Each row was made from one walk, in order. Every step used is in the known rows, and no mark comes twice. Write each row's walk.
Known rows:
zibafa/tifed/leba/dereb/bife/dosu: [ 31  20 -50 -15   6 -16 -11  38 -20 -19  -6   0 -46 -21  24 -35 -56 -14
 -18 -31  -7 -13  -2 -21   5  59   8 -31 -58  29  -2   5  -4   9]
dosu/bavub/kado/kise/tifed/leba: [-45  -2 -41  -4  22  -7   1  65 -19  -2 -16   2 -20 -33  26 -45 -44   4
  11 -10  16   1  -2 -35  27  44  13 -34 -64  -3 -27  26 -32  -7]
dereb/kise: [-13  14   6   8  31  -3  30  27 -26   1 -15   2 -25 -13  26 -13 -13  -6
   6   8   1   7 -24  -8  -5  23 -14 -25 -53 -17  -4   8 -15  10]
kise/tifed/leba/dereb/bife/dosu: [ 11  15 -53 -21   7 -22 -20  47 -23 -26  -6   0 -42  -9  29 -48 -50 -10
 -21  -9 -13 -16   2 -15  20  30  15 -31 -40   7 -17  10 -14 -14]
bavub/kado: [-65  -2 -15   4  26  -6 -11  38 -21  -9 -19   0 -23 -24  18 -20  -6  -8
   7  23  11  -5 -14 -22  -8  -4  -4 -34 -54   4  -9  20 -18  -5]
dosu/bife/dereb/kise/tifed: [ -3  12 -76  -5  39 -22  29  41 -38  -3 -16  -1 -29 -34  28 -61 -44 -20
  -9  19   1 -20  -9   8   3  48   3 -21 -52  -2  -7  17 -32 -13]
dereb/kise/tifed/leba: [-22  16  -2  -6  32   3  23  41 -22 -14 -15   8 -23 -23  32 -29 -19   3
  -1   4  -4   2 -14 -14  15  30  -6 -22 -39 -28 -24  11 -23  -9]
dosu/bavub/kise/tifed/leba: [-38  17 -31 -12  31  -2  35  65 -24  10 -18   3 -19 -35   0 -48 -14   4
  -9   5  -7 -10  -5 -32  37  24   1 -17 -64  -3 -32  12 -33 -21]
lesov/tifed/leba: [-41  11  -1   7  19 -17  -5  52 -17 -23 -27  15 -22 -52   9 -10  -4  -9
   7  11   6  17  -3 -15  16   4 -19 -22 -62  -1  -6  10 -21 -14]
kado/bavub/sepevis: [-36  10 -51   7  24 -18  25  38 -24  -6 -30  -2 -30 -38   0 -21 -19 -17
  23  12  -6   2 -27 -25 -18   0   0 -28 -72   7 -17  11 -18  -9]
tifed/leba/dereb/bife/dosu/kise: [ 26  28 -31  -6  12 -24   7  56 -27 -22   2   5 -43  23  24 -33 -35   4
   7 -24  -6 -22  -9 -21  26  44  11 -35 -55   4 -20  11 -10  -5]
kise/tifed/leba/zibafa: [ -5   9 -19  -5  15  -5 -24  39 -15  -2 -16   6 -22 -52  10 -43 -15   6
 -16  11  -8  17  -1 -25   4  -4 -15 -24 -34 -21 -11  10 -25 -23]
zibafa/leba/dereb/kise: [ 33  18   4   7  18   0  28  28 -22   4  -4  -8 -26 -44  19 -30 -35  -7
  18  30  -6   5 -24  10 -11  45  -8 -29 -44   4  12   0 -17  -2]
bavub/kise/tifed/leba/zibafa: [-21  16 -15  -6  25   0  -6  44 -17  -7  -8   0 -24 -51  -2 -45  -6   6
 -10  23 -15   6  -7 -39  11  -3  -8 -20 -40 -25 -26  14 -32 -36]
bavub/kado/tifed/leba/dereb: [-60  -4 -14  15   4   6 -21  33 -16   5  -5   2 -35 -46  23 -32 -20   6
  11 -16   6 -13   1 -32   9  19  -6 -48 -54  -3 -34  15 -24  -9]
bavub/kado/lesov: [-62  -6 -14  12  16  -5 -12  46 -16 -24 -16  -6 -28  -3  20 -24  -9 -15
  16   2  13   7 -15 -30  -4  -6 -10 -34 -52  -7 -42  34 -15   0]
dosu/kise/tifed: [ 20  19 -38 -17  35  -4  35  58 -28   5 -17   4 -21 -28   7 -44 -23  -8
  32  29   5   9 -15 -15  12  15  -1 -21 -40 -23 -21  10 -43 -22]
tifed/leba: [-33   8  18   2  18  -6   5  39 -20  -2 -17  14 -19 -27  22  -8  -2   4
  -6 -22   7   5  -9 -29  18  -4 -14 -25 -61   2 -18  10 -13  -7]
kado/bavub/kise/tifed/leba/dereb/bife: [ 13  33 -76  -7  14 -16  23  49 -23 -32 -20  -3 -43 -69 -10 -68 -40   0
  12 -23 -26 -20 -12 -34  20  56  11 -30 -44 -18 -50   9 -31 -15]
leba/zibafa: [ 11   5 -11   9  15 -15 -20  24 -20  13 -18   0 -23 -40   3 -26  -5  -2
  -8  10  -4  20 -12 -18 -18 -10 -21 -27 -52  -9  10   6 -18  -7]
kado/tifed/leba: [-34  -3   7   8  12   6  -1  26 -19  15 -21  11 -26 -36  26 -13  -9   2
  13 -38   3  25  -6 -28  29   6 -16 -33 -60  -7 -40  12 -19  -4]
bavub/sepevis: [-52  12 -11   0  28 -13  32  46 -26   3 -16  -3 -24 -16  10 -22 -12 -21
   2  25   1  -6 -20 -24 -21 -10  -4 -26 -64   9  18   9 -19 -15]
kado/kise: [ 12   3  -3   4  19  -9   6  33 -24   9 -17   0 -21 -30  25  -6 -25 -13
  27 -29  16  25 -22 -28   1  13  -5 -25 -65  -7  -2  16 -25   3]
tifed/leba/dereb: [-14  13  11   4   4  -9   5  41 -19   2  -6   9 -24 -39   7 -25 -14   8
  -8 -26   4 -24  -6 -27   7   4 -12 -30 -57   1 -10   4 -18  -9]
tifed/leba/kise: [-11  15  10   6  20   0  -7  44 -20 -22 -11  14 -17 -25   4 -14 -15  12
   8 -12   1  14 -11 -28  31  -3  -2 -24 -62  -3 -18   5 -18 -21]
kado/tifed/leba/dereb/bife/dosu: [  4   6 -39   2  -3 -16 -33  28 -23  -6  -7   1 -50  -5  36 -27 -38  -5
  -3 -38 -10   3  -1 -19  27  35   5 -42 -57   9 -31   9  -5   2]
kado/lesov/tifed: [-18   4 -20  15  15 -20  -2  52 -16 -28 -26   0 -29 -31   6 -22  -9 -26
  23  15   9  33 -12 -12   2  -1 -24 -21 -62  -9 -21  22 -25  -8]
zibafa/tifed/leba: [-11  13 -15  -9  21   3  12  38 -17   2 -22  11 -22 -50  17 -20 -22  -8
  -4 -23   5  10 -10 -31   4  29 -11 -21 -60  13  -9   6 -16  -1]
dosu/kise/tifed/leba: [  1  19 -19 -14  32   1  32  64 -23  -5 -15  13 -20 -22  15 -42 -20   6
  20   2   4   1  -8 -26  30  15  -1 -22 -43 -23 -36  11 -37 -27]
lesov/tifed: [-20  10 -23   7  24 -24   0  47 -21 -10 -31   5 -23 -51   1 -16  -8 -22
  14  35   6  23  -8  -2  -1   1 -19 -21 -60   0  11   8 -28  -9]
dosu/kise/tifed/leba/zibafa: [ 23  22 -22  -7  24  -6   6  54 -18  -2 -11   9 -22 -35   6 -53 -18  14
  11  15  -5  13  -5 -26  17  10 -12 -26 -35 -34 -19  11 -36 -29]
zibafa/leba/dereb/bife/dosu/sepevis: [ 40   9 -45 -11   9 -25  -1  49 -32   1 -14 -12 -40   4  31 -48 -62 -20
  33  30  -8  -5 -10   3   2  57   6 -36 -45  36   8   6  -9 -14]
bife/dereb: [-30  -4 -29 -11  23 -16   4  32 -31   9 -16   4 -26 -18  22 -20  -6 -19
 -17  -5  11 -14 -21 -18   0  -4  -1 -22 -74  24  -3  11 -14   3]
dosu/dereb: [-13   8   2   2  20 -25   9  48 -28  36 -14   3 -23 -23  16 -32   2 -10
  18  -9  16  -9 -11 -13  -2  12  -7 -23 -58   9   5   7 -32  -9]
kado/kise/tifed/leba: [ -3   5  -9  -8  20  -3   2  47 -18  -5 -15   7 -18 -41  27 -24 -35  -2
  19 -30  12  21 -11 -34  26  21   3 -23 -49 -16 -22  19 -34 -15]
lesov/tifed/leba/kise: [-14  18  -3  15  21 -14 -14  57 -17 -40 -21  15 -22 -46  -4 -13 -18   1
  17  26   3  28  -4 -15  28   3  -8 -22 -63  -3  -5   6 -27 -25]

Which walk is each row?
[ 33  10 -39   1  18  -8  -9  22 -17  16 -20  -4 -26 -63  -2 -34 -21 -15
  -7  11  -3  26 -10 -22 -28  24 -20 -24 -50   2  20   3 -23   0] -> leba/zibafa/tifed
[ 41  39 -42 -17  18 -17  37  66 -26 -20  -8   5 -33 -29  10 -71 -42   3
   9 -16  -5 -19  -4 -15  22  62   4 -32 -28 -25 -14   5 -38 -18] -> dosu/kise/tifed/leba/dereb/bife
[ 12  17 -22  -3  23   8   2  42 -18 -18 -13  11 -22 -49   1 -25 -35   2
   7 -10   3  21  -9 -29  18  32   1 -20 -57  11  -9   1 -22 -12] -> zibafa/tifed/leba/kise
[-13   8  10  11   9 -11 -22  30 -17   2 -14   9 -21 -40  10 -22  -1  11
 -15 -11  -4  13  -6 -30   3 -10 -24 -28 -53 -10  -5  10  -9 -12] -> tifed/leba/zibafa
[-10   5   1  13  14  11 -18  32 -19  -3 -14  12 -26 -34  14 -16 -21  11
  24 -22   0  38  -7 -27  41   7  -3 -32 -62  -7 -38   6 -24 -16] -> kado/tifed/leba/kise
[ 14  22 -53 -26  30 -17   2  64 -27 -28 -13   7 -37  21  35 -34 -43  -5
  10   9  -6   8  -7 -20  40  37  17 -27 -42  -8 -42  18 -17 -18] -> dereb/bife/dosu/kise/tifed/leba
[ -8  21  14  12  13  -2  25  34 -21  -5   0   7 -30 -25  22 -23 -18  10
  -2 -23  -3 -25 -14 -15   3  35 -13 -31 -53 -16  -8   3 -16   2] -> tifed/leba/dereb/kise
[ 32  11  -4   1  24   1  -4  40 -20 -16 -17  -1 -16 -44   2 -19 -33  -5
  27  39  -1  44 -20  -1  18   5   4 -22 -49  20   2   2 -19 -24] -> zibafa/leba/kise
[-18   4  -2  24   3 -23 -33  48  -7 -37 -21   5 -29 -41   3 -24  -1  -4
   5   3  -2  36  -2 -22   7  -3 -35 -25 -53 -19 -19  24 -16 -15] -> kado/lesov/tifed/leba/zibafa
[-33  -4 -37  -8  28  -2 -12  49 -20  -8 -17  -6 -25 -39  27 -35 -38 -16
  28  18  18  17 -13 -29  -2  19  11 -32 -41 -16 -16  28 -39 -13] -> bavub/kado/kise/tifed
[-17   4 -45 -21  37  -8  22  33 -33  -3 -13  -1 -33 -21  34 -39 -24 -21
 -16  27   0 -12 -24  -3   1  28   6 -20 -54  -5  -6  13 -25   2] -> bife/dereb/kise/tifed
[-42  -2 -13   9  23  -7  -9  39 -21  -6 -15  -4 -23 -23  26 -11 -23 -10
  30  -5  22  11 -19 -33  -3  14   5 -35 -58  -5  -7  27 -26   1] -> bavub/kado/kise
[-17   5 -63   0  25 -31  13  40 -37   7 -20   5 -24 -36  12 -42 -26 -19
 -13 -15   9 -23  -4  -7   4  14  -3 -23 -72  27  -4  17 -21 -12] -> dosu/bife/dereb
[ 38  12 -31 -13  28   9   0  50 -19 -19 -18  -4 -16 -58   2 -40 -50 -11
  27  61  -5  46 -14   4  20   9  11 -18 -32   9  -5   5 -33 -37] -> zibafa/leba/kise/tifed
[ 20  12 -39 -10  28   1  -4  48 -24 -15 -15   2 -20 -39  -3 -40 -36  -8
  14  34  -1  24 -11 -13  14   1   6 -19 -41 -11  -9   5 -37 -28] -> leba/kise/tifed
[ 21  21 -92 -19  20 -26  13  61 -33  -5  -5 -17 -44  -5   1 -68 -50 -16
 -13  26 -21 -28  -4 -11  18  56  22 -26 -59  15 -10   7 -25 -10] -> leba/dereb/bife/dosu/bavub/kise/tifed
[ -6   5 -31 -15  31 -15  -3  49 -29  20  -3  -4 -37  17  42 -33 -27 -16
  17  33   4 -11 -14  -2   5  30  14 -21 -46  -1 -13  14 -27  -9] -> bife/dosu/dereb/kise/tifed
[ 29  13  -5  -1   8  -6  10  35 -20   9  -9  -6 -21 -61   8 -30 -31 -10
  15  21   0   8 -13  -1  -9  14  -6 -28 -44  24  10   0 -21 -14] -> zibafa/leba/dereb
[  6  33 -55 -13  19 -20  44  68 -29  -8 -10  -4 -32 -39  -6 -82 -36   3
 -20 -14 -17 -31   0 -21  28  69   8 -28 -52  -5 -14   3 -34 -15] -> dosu/bavub/kise/tifed/leba/dereb/bife
[  1  15 -14  -7  34 -14  30  51 -29  27 -11  -2 -28 -22  28 -48 -17 -13
  24  19   7  -9 -14   1  -2  47   1 -21 -37 -20   2   9 -42  -9] -> dosu/dereb/kise/tifed
[-86   0 -10  19  15 -14 -23  65  -8 -57 -22   5 -31 -24  19 -18  -5 -10
  21  17  14  11  -3 -28  14   0 -15 -32 -60  -6 -43  36 -16 -12] -> bavub/kado/lesov/tifed/leba
[-11   7  -3   1  26 -21  -5  39 -30  24  -1  -2 -36  27  43  -9 -14 -11
  19  15   7 -13 -21  -5   3  27   6 -25 -64   8  -8  13 -13   6] -> bife/dosu/dereb/kise
[-43  15 -11 -15  33   6  21  53 -21 -10 -12   3 -20 -42   9 -33  -6   0
  -1  11  -7  -7 -11 -38  26   2   0 -16 -47 -15 -42  15 -33 -30] -> bavub/kise/tifed/leba
[-25  12 -57  -4  33 -16  25  47 -35 -18 -13  10 -27 -33  34 -57 -42  -4
 -16  -4   0 -31  -3  -2  22  46   2 -22 -55  -4 -22  21 -24 -16] -> dosu/bife/dereb/kise/tifed/leba
[ 13  24 -39 -15  10 -18  12  50 -23 -19 -15   2 -32 -47  12 -66 -38  -2
 -15 -23  -8 -18   2 -14  12  43   1 -32 -28 -10  -4   4 -29 -13] -> kise/tifed/leba/dereb/bife
[  0  14  -4   2  24  -2  -1  32 -17  -7 -11   4 -26 -36  24 -41 -16  10
 -12  20 -12  12  -9 -16   2  28 -14 -26 -29 -40  -9  10 -22 -11] -> dereb/kise/tifed/leba/zibafa
[-24  10 -15 -14  21   2   5  50 -20  -6 -20  11 -18 -38  18 -31 -19  -2
  -4  -4   3   5  -5 -25  23  -1  -4 -21 -44  -8 -25  11 -27 -19] -> kise/tifed/leba
[  6  14 -29  -6   2 -26 -22  41 -23 -24  -5   3 -42   3  30 -26 -34  -4
 -19 -27  -8 -21  -3 -20  15  26   6 -34 -54  20  -9   8   1   0] -> tifed/leba/dereb/bife/dosu
[-16  -1 -16  -6  17 -27 -24  47 -27  30  -6   1 -32  16  31 -13 -10 -16
  15   4  12 -11 -11 -16   5  -2   7 -24 -68  28  -9  14 -19  -6] -> bife/dosu/dereb
[  4   9 -42  -9  21 -28 -19  32 -28 -16 -21  -3 -37  16  33 -12 -28 -22
 -10  -1  -5  13 -14 -14   9  15   6 -28 -59  16  -3  14   1   6] -> dereb/bife/dosu
[ 16   4 -31 -11  24  -6   9  44 -23   5 -17  -2 -21 -44  20 -29 -39 -16
  29  -3  13  30 -16 -25   5  20   2 -21 -48 -17  -9  16 -40 -11] -> kado/kise/tifed
[ 21  17 -30  -5  22  -3  27  38 -25   2  -5  -6 -31 -40  12 -52 -35  -9
   6  23  -5 -15 -16   1 -14  38  -5 -26 -35 -26   1   0 -34  -6] -> leba/dereb/kise/tifed
[ 56  25 -79 -23  20 -25   8  59 -30 -16  -5  -7 -44   5  17 -57 -54 -16
  13  22 -10 -12  -8  -6  10  47  18 -31 -35  -6 -12   7 -31 -13] -> leba/dereb/bife/dosu/kise/tifed
[ 38  21 -34  -9   7 -20   9  49 -22 -20 -10   0 -34 -44  22 -56 -54  -6
   8 -49   1  -3  -3 -23  16  67  10 -33 -35 -20  -1  11 -34  -8] -> kado/kise/tifed/leba/dereb/bife
[ -5  34 -38 -15  21 -11  29  55 -25 -22  -6  -4 -37 -51   2 -65 -30  -2
  -9  -8 -18 -29  -5 -27  18  46   9 -28 -34 -18 -18   7 -35 -24] -> bavub/kise/tifed/leba/dereb/bife
[ 34  11 -50 -17   5 -22 -23  49 -22 -26  -2  -3 -43 -10  37 -39 -65  -9
   4 -34  -2  -1  -3 -27  23  52  23 -33 -47   0 -13  17 -19  -6] -> kado/kise/tifed/leba/dereb/bife/dosu
